Each row was made from one small tree. Brackets hold a mark, then the marks that hang from it, in the order of their numbers. Every link used is in the known rows. Write each row's tree.
Known rows
{K452 {K519 K618 {K748 K873 K897}}}: .02	-.26	-.19	.27	-.64	.15	.20	.33	.06	.47	.00	-.06	.19	.17	.11	-.34	.24	-.19	-.26	.05	-.30	-.22	-.23
{K452 {K519 {K618 K873} K748}}: -.08	-.43	-.09	.16	-.40	.05	.22	.05	-.01	.29	-.15	-.10	-.13	.17	.11	-.15	.32	-.30	-.26	.12	-.17	-.14	-.26
{K585 K54}: -.13	-.01	.00	.05	.18	-.01	-.17	-.32	.11	-.23	.08	-.20	-.38	-.02	.20	-.25	-.22	-.07	-.09	.03	-.11	.02	-.18
{K897 {K748 K873}}: .13	-.04	-.28	.32	-.18	.11	-.21	.18	.13	.05	.23	-.28	-.17	.08	-.17	-.41	-.12	-.07	-.09	-.07	-.06	.09	-.37
{K18 {K748 {K873 {K452 {K519 K618}}} K897}}: .17	-.13	-.18	.19	-.72	.23	.15	.38	.09	.28	.06	.03	.56	-.19	.12	-.55	.10	-.06	-.10	.14	-.12	-.03	-.26
{K54 {K519 K618 K748} K585}: -.30	-.27	.14	-.01	.29	-.07	-.13	-.31	-.01	.01	-.03	-.03	-.39	.11	.04	-.03	.05	-.28	-.35	-.15	-.10	.04	-.23
{K585 {K54 {K519 K618 {K748 K873}}}}: -.14	-.33	.09	.03	.07	-.10	.01	-.16	-.01	.11	-.05	-.03	-.31	.14	-.01	-.12	.09	-.29	-.44	-.15	-.22	.00	-.39
{K748 K873}: .17	-.03	-.17	.21	-.16	.05	-.09	.04	.14	.00	.13	-.17	-.22	.01	.24	-.33	-.11	-.10	-.11	-.03	-.15	-.06	-.32
{K18 K748}: -.05	.06	-.09	.20	.08	.13	-.12	-.05	.00	-.10	.19	-.25	.00	-.01	.34	-.42	-.17	-.01	-.07	.02	.07	.08	-.14
{K618 {K873 K748}}: .09	-.19	-.24	.31	-.06	.04	-.15	-.10	.07	-.09	.07	-.09	-.13	-.24	-.09	-.33	.18	-.15	-.03	-.12	.08	-.12	-.25
{K54 {K519 K452 K618 {K748 K897}} K585}: -.32	-.27	.03	.19	.19	-.12	-.09	-.03	-.11	.25	.06	.16	-.02	.00	-.06	-.15	.01	-.41	-.10	-.23	-.14	.07	-.09
{K585 {K54 {K519 K452 K618}}}: -.22	-.23	.21	.10	.19	-.16	-.03	-.31	-.03	-.01	.00	.06	-.32	.06	.12	-.08	-.15	-.38	-.20	-.07	-.13	.20	-.15
{K585 {K54 {K519 {K618 K873}}}}: -.11	-.36	.20	-.01	.19	-.08	-.10	-.34	.09	-.18	-.33	.03	-.33	.06	.17	-.05	.14	-.25	-.41	-.13	-.18	.18	-.23
{K897 K748}: -.05	.01	-.23	.27	.02	.13	-.27	-.01	.08	-.04	.25	-.29	-.20	.09	-.11	-.36	-.16	-.05	-.03	-.05	.02	.12	-.16
{K585 {K54 K519}}: -.18	-.08	.13	-.05	.35	-.08	-.21	-.43	.12	-.27	.02	-.14	-.35	.06	.21	-.13	-.35	-.13	-.19	-.02	-.08	.08	-.10
{K452 {K519 K618 K748}}: -.16	-.25	-.05	.14	-.37	.08	.20	-.02	.00	.30	.06	-.16	-.17	.23	.17	-.19	.14	-.24	-.25	.18	-.15	-.18	-.17
{K452 K519}: -.02	-.04	-.08	.11	-.29	.08	.03	-.11	.16	.02	.11	-.26	-.18	.13	.32	-.24	-.25	-.10	-.06	.28	-.09	-.12	-.09
{K618 {K873 K452 K748}}: .15	-.21	-.35	.24	-.13	.00	-.15	-.07	.04	-.08	.19	.07	-.01	-.55	-.30	-.38	.15	-.16	.14	-.09	.13	-.16	-.30
{K54 K519 K585}: -.15	-.06	.11	-.04	.37	-.08	-.29	-.39	.17	-.26	.03	-.13	-.40	.00	.21	-.08	-.34	-.14	-.16	-.05	-.05	.10	-.15
{K873 K452 K748}: .06	-.03	-.32	.23	-.09	.03	-.17	-.14	.05	-.07	.39	.00	-.05	-.49	-.24	-.41	-.04	-.10	.17	-.02	.15	-.21	-.21

Which tree is each row?
.21	-.11	-.24	.08	-.55	.03	.08	.10	.18	.11	.22	-.11	-.02	-.17	.06	-.34	-.25	-.13	.06	.28	-.12	-.18	-.35 -> {K748 {K873 {K452 K519}}}
-.18	-.17	.22	-.03	.25	-.04	-.21	-.38	.14	-.16	-.12	-.02	-.40	.08	.22	-.04	-.04	-.20	-.35	-.10	-.12	.17	-.18 -> {K54 {K519 K618} K585}
.02	-.17	-.28	.37	-.15	-.12	.07	.22	-.14	.34	.35	-.09	-.16	-.02	-.05	-.32	-.12	-.36	.10	-.05	-.11	-.13	-.39 -> {K519 K452 {K748 K873}}
-.30	-.21	.01	.10	.37	-.24	-.13	-.20	-.12	.08	.25	-.05	-.33	-.01	-.08	-.07	-.36	-.41	.06	-.07	.00	.03	-.22 -> {K54 {K519 K452 K748} K585}
.04	-.18	-.22	.17	-.46	.02	.16	.14	.06	.30	.19	-.26	-.12	.16	.08	-.27	-.12	-.20	-.11	.21	-.16	-.26	-.35 -> {K452 {K519 {K748 K873}}}
-.08	-.38	-.17	.24	-.48	.14	.17	.21	.02	.38	-.19	-.01	.21	.11	.10	-.25	.39	-.23	-.22	.03	-.24	-.16	-.11 -> {K452 {K519 {K618 K873} {K748 K897}}}
-.20	-.13	.10	.08	.31	-.20	-.12	-.32	-.01	-.11	.16	-.04	-.31	.00	.11	-.12	-.45	-.33	.00	-.01	-.06	.14	-.13 -> {K585 {K54 {K519 K452}}}
.06	.01	-.40	.31	-.17	.12	-.22	.03	.07	.00	.36	.09	.28	-.55	-.25	-.54	.03	-.04	.21	-.13	.07	-.22	-.06 -> {K873 K452 {K748 K897}}
.05	-.30	-.25	.53	-.29	.05	-.04	.19	-.05	.24	.00	.21	.23	-.29	-.17	-.40	.44	-.33	.01	-.25	-.04	-.03	-.14 -> {K519 K452 {K618 {K873 {K748 K897}}}}
-.32	-.31	.12	.11	.25	-.20	-.04	-.19	-.14	.18	.09	.06	-.35	.06	-.06	-.02	-.06	-.48	-.14	-.13	-.07	.08	-.25 -> {K54 {K519 K452 K618 K748} K585}
.00	-.29	-.38	.16	-.42	.07	.10	.24	.02	.27	.09	.04	.33	-.26	-.14	-.37	.06	-.18	.16	.12	-.12	-.27	-.14 -> {K618 {K873 {K452 {K519 {K748 K897}}}}}
-.19	-.20	-.19	.43	-.14	.03	.06	.22	-.18	.43	.17	.10	.13	.00	.02	-.34	.22	-.34	.00	-.18	-.16	-.06	-.07 -> {K519 K452 K618 {K748 K897}}
.09	-.11	-.44	.26	-.25	.05	-.06	.30	-.01	.27	.30	.06	.24	-.32	-.16	-.49	.02	-.13	.12	-.14	-.15	-.24	-.29 -> {K519 {K748 {K873 K452} K897}}
-.20	-.19	.24	-.03	.23	-.05	-.12	-.41	.09	-.17	-.12	-.03	-.37	.12	.23	-.08	-.04	-.19	-.39	-.09	-.15	.15	-.13 -> {K585 {K54 {K519 K618}}}
.17	-.05	-.39	.24	-.24	.07	-.21	.21	.10	.05	.36	-.13	-.05	-.22	-.38	-.47	-.15	-.08	.10	-.05	-.01	.05	-.42 -> {K897 {K748 {K873 K452}}}
.14	-.17	-.43	.32	-.20	.09	-.21	.09	.08	.00	.16	.16	.32	-.61	-.31	-.51	.22	-.10	.19	-.18	.06	-.18	-.16 -> {K618 {K873 K452 {K748 K897}}}
-.09	-.41	-.15	.36	-.10	-.10	.13	.13	-.21	.34	.01	.06	-.17	-.01	-.02	-.20	.33	-.46	-.07	-.13	-.11	-.01	-.31 -> {K519 K452 {K618 K873} K748}
-.15	-.16	-.18	.30	-.10	.15	-.02	.11	-.05	.28	.05	.01	.07	.05	.12	-.34	.31	-.15	-.19	-.19	-.18	-.10	-.05 -> {K519 K618 {K748 K897}}
-.14	-.36	.06	.15	.06	-.21	.00	-.01	-.10	.26	.08	.07	-.30	.04	-.12	-.07	-.01	-.49	-.20	-.16	-.16	.07	-.46 -> {K54 {K519 K452 K618 {K748 K873}} K585}
-.10	-.38	.17	.10	.18	-.19	-.11	-.19	.00	-.02	-.19	.14	-.33	-.03	.08	-.01	.03	-.45	-.17	-.15	-.12	.25	-.29 -> {K54 {K519 K452 {K618 K873}} K585}
-.28	-.16	.04	-.03	.41	-.12	-.22	-.32	.01	-.07	.13	-.14	-.37	.04	.02	-.07	-.26	-.23	-.14	-.09	-.03	-.02	-.20 -> {K54 {K519 K748} K585}
.19	-.22	-.14	.09	-.68	.07	.18	.12	.15	.20	.07	.00	-.03	-.10	.08	-.30	.06	-.19	-.13	.22	-.19	-.13	-.38 -> {K748 {K873 {K452 {K519 K618}}}}
.08	-.31	-.17	.35	-.60	.19	.06	.12	.15	.19	-.16	.04	.28	-.11	-.03	-.35	.44	-.16	-.19	.01	-.10	-.16	-.09 -> {K452 {K519 {K618 {K873 {K748 K897}}}}}
